Each row comes from the steps of one walk. Every step used is in the known rows, and no mark comes twice. Write the walk behind each row, first mark first.
In the rows, zero is written as 128.
Known rows:
X > G > K > C: [115 159  54 111 112 121  94 138 126 120 138 136 145  98 124 163  93 171
 138 164  80 107 140 170 157 101 128 138 120 104  94  72 129 134  97 115
 168]
U > S: [110 121 113 131  99 125 119 128 161 140 131 154 109 132 122 119 113 145
 153 131 139 119 134 129 112 134 148 148 138 118 117  78 133 134 120 131
 123]
Z > S > J: [ 93 112 133 101 117 137 105 159 130 122 102 153  86 135 133 142 131 119
 109 107 117 120 130 128 126 130 124 125 186 157  82 117 145 161 140 149
 143]
K > Y: [107 136 113 120  81 126 121 135 135 107 141 129 165 132 149 108 132 133
 165 113 145 140 130 130 132 126 130 133 133 109 101  92 106 110 154 148
 143]
J > S > X > G > K > Y: [ 93 161  73  78  71 124  93 160 131 123 132 173 132  72  90  95   4 178
 148 112  80 139 132 166 146 116 125 154 164  88  75  66 104 136 123 151
 178]
D > S > J: [128 114 128 119 142 141 120 157 132 153 131 144  93 118  90 114  90 143
 122  99 116 136 143 120 152 123 150 102 130 134  98 113 125 161 128 142
 128]
U > S > K: [119 120 107 107 100 119 121 138 157 138 123 159 122 132 138 117  86 151
 134 114 141 116 142 133 116 117 153 135 155 124 101  63 136 125 140 140
 140]
G > K: [144 164  94 114 121 123 101 127 117 123 124 148 156 142 141 173 110 142
 143 121 118 123 133 145 144  91 127 108 145 108 110 122 121 129  96 136
 133]
D > S > X > G: [125 126 101  97 135 146 123 144 128 130 145 158  77  73  71  90  47 150
 118 141  80 133 145 150 147 133 142 145 119 126 102  85 139 163 122 116
 151]
U > S > X > G > K: [108 142  89  86  99 126 103 148 142 121 121 183 112  93 104 104  40 174
 144 145  96 111 146 152 129 126 136 166 156  92  86  49 144 153 104 122
 146]
J > S > U: [106 142 113  98  98 127 114 159 155 145 140 140 100  71  90 110  40 158
 117  97 100 146 114 152 120 107 141 139 140 116 122 125 115 128 139 154
 150]
X > G > K > C > H > S: [126 173  27 104 113 120  84 131 127 102 145 139 137  92 134 199 100 172
 143 165  60 132 140 177 144 108 137 138 124 110  81 102 124 143 113 100
 174]
X > S > K: [137 138 105 100 112 123 138 129 158 141 121 155 108  98 145 112  68 137
 125 111 123 112 137 157 131 111 119 146 187 128 110  82 132 118 155 143
 145]
C > K > S > H: [131 124 106  78 126 107  95 105 136 117 158 154 145 137 145 153  89 140
 130 133 127 127 146 168 128 114 140 144 156  96 103 124 161 113 170 135
 137]
D > S: [135 124 107 135 133 142 124 122 141 146 153 138  87 119  95 129 110 129
 133 125 120 140 134 135 137 121 155 117 109 139 124 111 123 146 123 128
 130]
Y > K > S > Z: [ 90 122 133  92  97 106 119 121 144 122 119 139 159 115 135 151 111 158
 128 103 143 101 151 139 142 151 126 141 181 146 136 100 142 101 120 145
 125]
Z > S: [ 98 121 114 119 107 138 109 124 139 114 125 147  81 138 138 157 151 107
 119 133 120 122 120 144 110 128 129 141 163 161 110 114 142 145 136 136
 147]
G > K > S > N: [139 166  77  95  92  98  79 146 148 144 133 152 146 125 157 163  80 179
 156 111 120 109 146 152 132  76 129 117 153 111  92 100 115 106 107 163
 129]
H > C > K > Y: [144 148  97  94 122 135 116 122 106 103 154 124 163 151 139 174 152 147
 127 117 130 170 144 154 150 130 162 133 163 106 109 130 146 105 189 131
 108]
S > K > G: [134 111 117  86 105  82 112 147 120 131 122 130 159 116 141 111  80 160
 119 123 109 127 148 130 125 111 151  93 142 153 101 106 134 103 162 142
 166]
Z > S > H > C > K > Y: [108 122 125  64 114 134  93 114 144  87 137 141 118 137 152 191 147 110
 121 135 115 146 141 177 114 119 166 148 201 129  83 107 169 135 192 133
 145]
Y > K > S: [104 120 107 115  90 107 125 127 140 136 122 151 148 114 126 165 122 146
 138 119 154 101 143 136 147 145 135 132 164 154 142  91 126 111 117 155
 118]
H > S > D: [130 137  97  95 149 142 134 139 137 113 157 121  94  76 148 139 114 122
 116 121  78 145 140 137 106 130 155 144 155 129 119 151 119 166 148 133
 100]
D > S > H > C > K > G: [153 109 124  79 150 114 101 111 141 132 162 130 116 109  95 165  96 146
 126 146  92 158 161 164 134 116 203 111 139 128 108 121 161 135 172 117
 133]
U > S > H > C > K: [128 116 131  82 130 122 108 113 161 122 138 147 127 128 126 164 106 146
 138 143 127 137 154 160 114 127 185 152 171  96 105  91 170 132 164 117
 114]
C > H > S > X > G: [144 153  79  82 130 125 107 132 121  82 130 149 107  90 127 160  88 150
 124 146  68 169 135 153 113 148 132 150 140 124  85 164 132 156 156  92
 159]
X > G > K > Y: [ 95 172  60 117 100 134 106 142 128 103 139 157 157 101 145 139  84 156
 154 160  86 121 129 172 152  96 113 137 127  82  83  55 116 135 119 125
 176]
S > X: [143 123 147  75 125 124 121 146 108 113 113 141 129 102 103  89  74 144
 115 111 116 131 144 123 133 143 125 146 154 125 112 131 141 136 129 129
 125]
Z > S > X > G: [ 91 124 108  80 109 142 108 146 127  97 115 167  71  90 112 119  87 127
 103 149  81 117 130 159 120 139 115 169 173 146  88  88 157 163 136 122
 166]
Y > K > C > H: [146 116 107 114  97  88 109 125 125 122 118 125 173 127 114 207 165 158
 131 125 146 120 145 142 164 146 153 117 141 154 121 124 119 110 118 134
 136]
C > K: [149 133 103 119 146 130 120 114  99 118 153 152 138 154 132 154 127 129
 110 126 119 138 129 153 149 119 124 127 133 100 119 135 144 120 154 127
 126]
R > S > H > C > K: [152 130 131  63 149 162 106 119 140 133 156 125 129 130 117 184  97 164
 118 147 101 146 154 164 114 123 190 144 191  91 120 105 157 141 164 104
 114]
G > K > C: [151 154  76 102 100 104  79 130 121 126 134 124 171 138 132 187 126 165
 153 115 124 116 148 144 153  95 148 112 142 120 102 116 120 114  91 138
 134]
Z > S > X > G > K > C > H: [115 141  77  61  90 116  69 142 127  87 116 167 101 108 119 168  94 155
 119 149  79 126 138 174 130 125 128 158 174 141  57 107 151 156 124 120
 184]
S > H > C > K: [154 123 150  66 167 124 114 110 130 106 136 119 151 124 133 183 119 129
 109 141 112 149 153 167 131 119 172 135 172 101 113 142 176 126 182 110
 116]
S > H: [130 111 167  90 147 117 120 118 151 116 122 121 142 108 135 135 104 117
 129 143 118 122 141 148 115 116 150 133 146 109 114 121 150 135 146 119
 140]
H > C > K > S: [138 144  88  85 128 124 105 118 120 122 153 130 139 144 133 181 132 159
 117 124 128 157 151 155 138 135 160 139 168 125 121 148 162 107 176 130
 100]

Which walk is each row?
[130 134  80  89  78  92  86 145 150 143 132 133 141 118 109 147  66 178
 131  91 121 146 134 153 135 113 156 120 152 136  81 119 104 107 151 152
 182]  J > S > K > C > H
[103 125 120  85 106 101 109 147 174 138 146 135 123 101 145  96  88 156
 137 129 130 120 141 143 112 124 136 153 149 122 106 135 128 137 138 163
 122]  K > S > D
[125 171  84 106  83 122  94 133 123 106 135 148 186 146 159 159 115 147
 173 110 133 133 135 148 147  88 130 111 150  92  88  91 105 115 116 152
 146]  G > K > Y
[118 159  91  67 101 127 105 158 108  94 121 164 153  81 116  99  38 166
 137 137  83 124 145 159 151 117 112 152 154  87  75  72 132 141 121 127
 163]  S > X > G > K > Y
[157 143 107  98 153 137 120 119 102 117 146 124 140 147 126 187 148 144
 102 127 118 162 143 152 147 131 158 129 160 118 127 155 160 117 174 118
  97]  H > C > K
[132 155  89  66 116 166 103 155 119 131 138 161 114  94  96 126  30 191
 125 148  71 121 147 155 128 123 142 157 175  87 101  64 131 160 103 108
 145]  R > S > X > G > K
[134 148  86  63 112 117  95 155 106 107 122 149 144  76 100 117  46 179
 123 141  78 112 154 156 156 123 124 153 149 104  83  88 141 141 104 118
 155]  S > X > G > K > C
[167 152  87 111 130 114 108 134 140 110 137 130 105 114 152 186 131 150
 130 124  87 166 132 145 106 121 144 124 129 132  92 171 110 131 163 117
 139]  C > H > S > N
[140 137  93  77 130 147 124 135 106  98 138 131  99  78 121 132  85 132
 122 103  83 147 151 122 112 151 145 149 168 143 119 137 132 148 143 117
 107]  H > S > X
[118 127 141 106 142 141 117 117 147 129 149 124 100 119 105 112  95 145
 121 105 107 138 143 139 130 128 143 129 131 132 117 123 143 133 127 116
 140]  D > S > Z
[153 131 104  90 133 105 107 124 100 121 149 122 151 138 121 177 138 164
 112 141 103 165 151 150 140 135 172 116 153 131 121 153 161 105 181 121
 111]  H > C > K > G
[111 144 144  95 121 128 130 113 169 124 125 137 107  98 140  99  78 148
 131 108 110 115 140 155 120 135 102 172 190 114 118 107 149 115 140 121
 138]  X > S > Z
[151 156  91  88 129 125 111 133 138  89 141 131 108  96 141 184 112 142
 122 125  87 178 124 151 100 125 146 132 130 129 104 192 129 145 166 107
 145]  C > H > S > U
[158 150  79  93 128 117 110 123 128  94 131 138 125 126 158 189 117 138
 122 119 100 172 133 147 109 126 146 118 146 139  90 171 124 135 172 111
 157]  C > H > S > K
[109 167  69 122 129 135 110 138 123 117 130 157 134  99 130 152  80 152
 131 170  75 114 126 171 149  98 112 135 123  92 100  79 132 146 100 112
 167]  X > G > K
[ 86 135 133  79  97 108  96 121 162 118 136 123 140 124 149 104  86 168
 141 104 131 118 150 135 106 140 118 157 162 130 110 129 153 101 136 133
 140]  K > S > Z
[123 133 108  89  90 118 125 147 128 109 128 134 175 133 164 108  98 138
 135  94 143 133 140 136 135 105 136 115 155 121  85  80 115 102 174 154
 163]  S > K > Y
[ 81 172  72  91 110 122  91 133 146 110 135 153 141  98 145 138  54 178
 138 154  77 106 140 175 135 107 105 152 146  94  89  80 147 128 107 115
 174]  X > G > K > S > Z
[144 134  59  85 113 130 115 132 121 112 150 105 126  97 149 171 114 143
 121  93 100 136 159 130 120 125 168 124 161 163 110 115 124 121 158 126
 127]  H > S > K > C
[154 118 125  86 164 139 113 109 143 130 159 131 106 116  99 172 103 130
 118 136 106 157 153 167 140 114 192 122 144 119 112 123 161 144 167 116
 123]  D > S > H > C > K
[113 136  98 103  96 118 114 146 142 150 128 146 122 110 112 118  48 153
 120  90 117 137 126 146 131 107 141 119 160 128 103 100 107 117 147 158
 166]  J > S > K
[132 122 118 129 101 113 117 151 172 158 131 150  97 117 128 113 100 166
 142 122 124 109 140 132 112 112 150 143 134 113 104  60 120 121 130 148
 113]  U > S > N
[159 120  84  96 113 108  99 130 145 137 149 129 120 129 107 155 102 159
 126 107 125 146 149 147 145 108 175 103 118 152  86 116 126 126 145 132
 165]  D > S > K > C > H
[100 126 123  87 107 141 112 146 148 108 128 145  71 101 132 149 118 117
  98 124 106 128 116 155 103 111 134 145 161 154 113 126 154 148 146 140
 148]  Z > S > U
[118 116 132  69 137 136  98 109 141  98 131 140  99 133 141 203 143 106
 104 143 106 140 140 175 111 120 165 145 199 140  97 126 179 144 180 121
 137]  Z > S > H > C > K
[148 117 102  84 105 102 110 142 126 129 128 108 163 126 138 137 111 158
 115 100 136 116 154 132 142 111 155 115 147 149  98 102 131 102 148 142
 151]  S > K > C
[122 154  98  73 102 102  75 120 155 121 129 152 163 126 156 173  73 154
 163 128 125 113 150 161 124  88 141 124 168 102  94 109 138 122 112 144
 144]  G > K > S > H
[158 124 112 132 133 129 122 146 152 165 152 137  75 104 101 124  99 150
 124 114 105 130 140 139 137  99 156 112 105 136 110  93 111 131 132 145
 122]  D > S > N
[165 169  49  92 100 103  66 121 122 106 141 126 163 137 144 228 134 169
 159 118 105 145 147 153 139 103 157 111 143 124  86 150 114 123 108 123
 144]  G > K > C > H > S
[111 116 131 108 118 117 124 147 177 141 137 153 105 108 128  95  98 149
 137 136 125 119 136 141 111 126 156 157 146 101 104  92 130 158 127 148
 113]  U > S > D
[140 110 100 101 113 105 112 138 135 148 149 141 113 111 105 115  72 155
 126 120 104 138 150 137 134 108 173  90 119 158 102  95 129 125 149 139
 162]  D > S > K > G
[151 147  98  94 142 116 113 131 145  96 143 134 112 107 151 171 129 136
 126 136  86 174 128 151 105 133 148 134 139 122  92 196 117 161 162 117
 137]  C > H > S > D
[101 123 107  92 103 128 118 148 147 123 122 173  99  86  97  80  48 167
 136 149 100 113 143 143 121 147 136 176 146 103  95  53 147 151 120 118
 141]  U > S > X > G
[160 125  99  80 103  87  96 139 131 116 123 116 170 140 143 161 118 166
 118 107 134 136 149 143 138 113 153 112 140 144  80 135 130 103 159 131
 171]  S > K > C > H
[ 88 145  84  69  81 137  89 149 124  85 121 177 104 100 131 133  81 137
 130 137  85 121 133 169 128 120 117 160 185 125  63  67 143 154 132 136
 175]  Z > S > X > G > K > Y
[122 117 127  89  98 122 114 143 146 127 120 165 108 111 103  89  70 158
 143 118 130 121 147 125 117 146 146 162 158 116 104  81 142 140 121 132
 120]  U > S > X
[112 108 145 101 116 116 113 119 179 130 126 149 120 116 127 127  93 136
 154 144 132 114 144 145 102 124 165 151 151 103 105  72 150 140 136 124
 132]  U > S > H
[156 133  81  86 112  96  89 132 145 107 154 101 135 108 134 180 148 163
 136 127 103 154 149 145 121 138 170 138 131 140  87 174 117 136 149 122
 137]  K > C > H > S > D
[128 163  55  74 130 151 114 141 102  93 139 149 103  60 123 148  55 146
 124 130  51 138 150 149 126 132 134 153 165 121 102 106 134 160 125 106
 132]  H > S > X > G > K
[126 178  32  84 113 121  85 145 134  97 148 137 132  69 130 192  77 180
 130 158  52 137 139 185 140  97 139 141 123 105  83 108 132 145 120 103
 175]  X > G > K > C > H > S > U
[ 91 166  64  94 116 117  98 149 152 123 142 161 130  82 143 131  55 171
 135 170  76 108 135 181 139  95 117 150 138  88  85  82 131 153 109 135
 162]  X > G > K > S > D
[111 116 129  77 104 135 103 139 123 102 112 159  81 117 118 126 108 118
 109 118 110 124 133 141 114 140 125 154 184 158  97 118 152 152 136 138
 143]  Z > S > X
[146 123  83 109  99 100 111 120 123 113 129 122 157 113 121 224 166 153
 134 119 127 129 149 142 154 151 162 122 151 163 124 129 116 118 126 128
 127]  Y > K > C > H > S
[106 131 122 106 114 115 117 155 164 153 143 142 104  87 103  97  62 151
 122 112 101 140 120 152 126 117 143 142 152 105 105 130 100 150 134 166
 139]  J > S > D
[122 170  79  72  91 110  82 144 148 124 136 153 147 109 145 160  62 170
 147 111 120 121 139 158 127  80 133 125 154 110 106 122 133 119 110 154
 137]  G > K > S > U
[153 171  62  76 126 123  93 131 115  78 129 159 120  96 134 183  78 158
 132 142  63 167 137 162 122 131 132 141 150 112  76 160 128 157 140  97
 163]  C > H > S > X > G > K
[131 147  81  61 130 128 104 132 112 111 148 144 132 111 117 156  87 173
 107 139 100 152 155 167 144 142 150 161 173 114 105 127 173 120 176 119
 115]  H > C > K > S > X > G
[143 133 106  87 117 159 120 144 134 149 141 138 124 134 129 138  75 168
 115 116 116 125 142 137 115 115 158 125 174 119 117  78 123 133 140 125
 139]  R > S > K
[104 117 132  77 105 101  97 119 176 126 134 132 138 109 145 126  83 142
 153 137 136 114 149 147 102 124 146 148 155 123 107 113 149 120 147 140
 142]  K > S > H
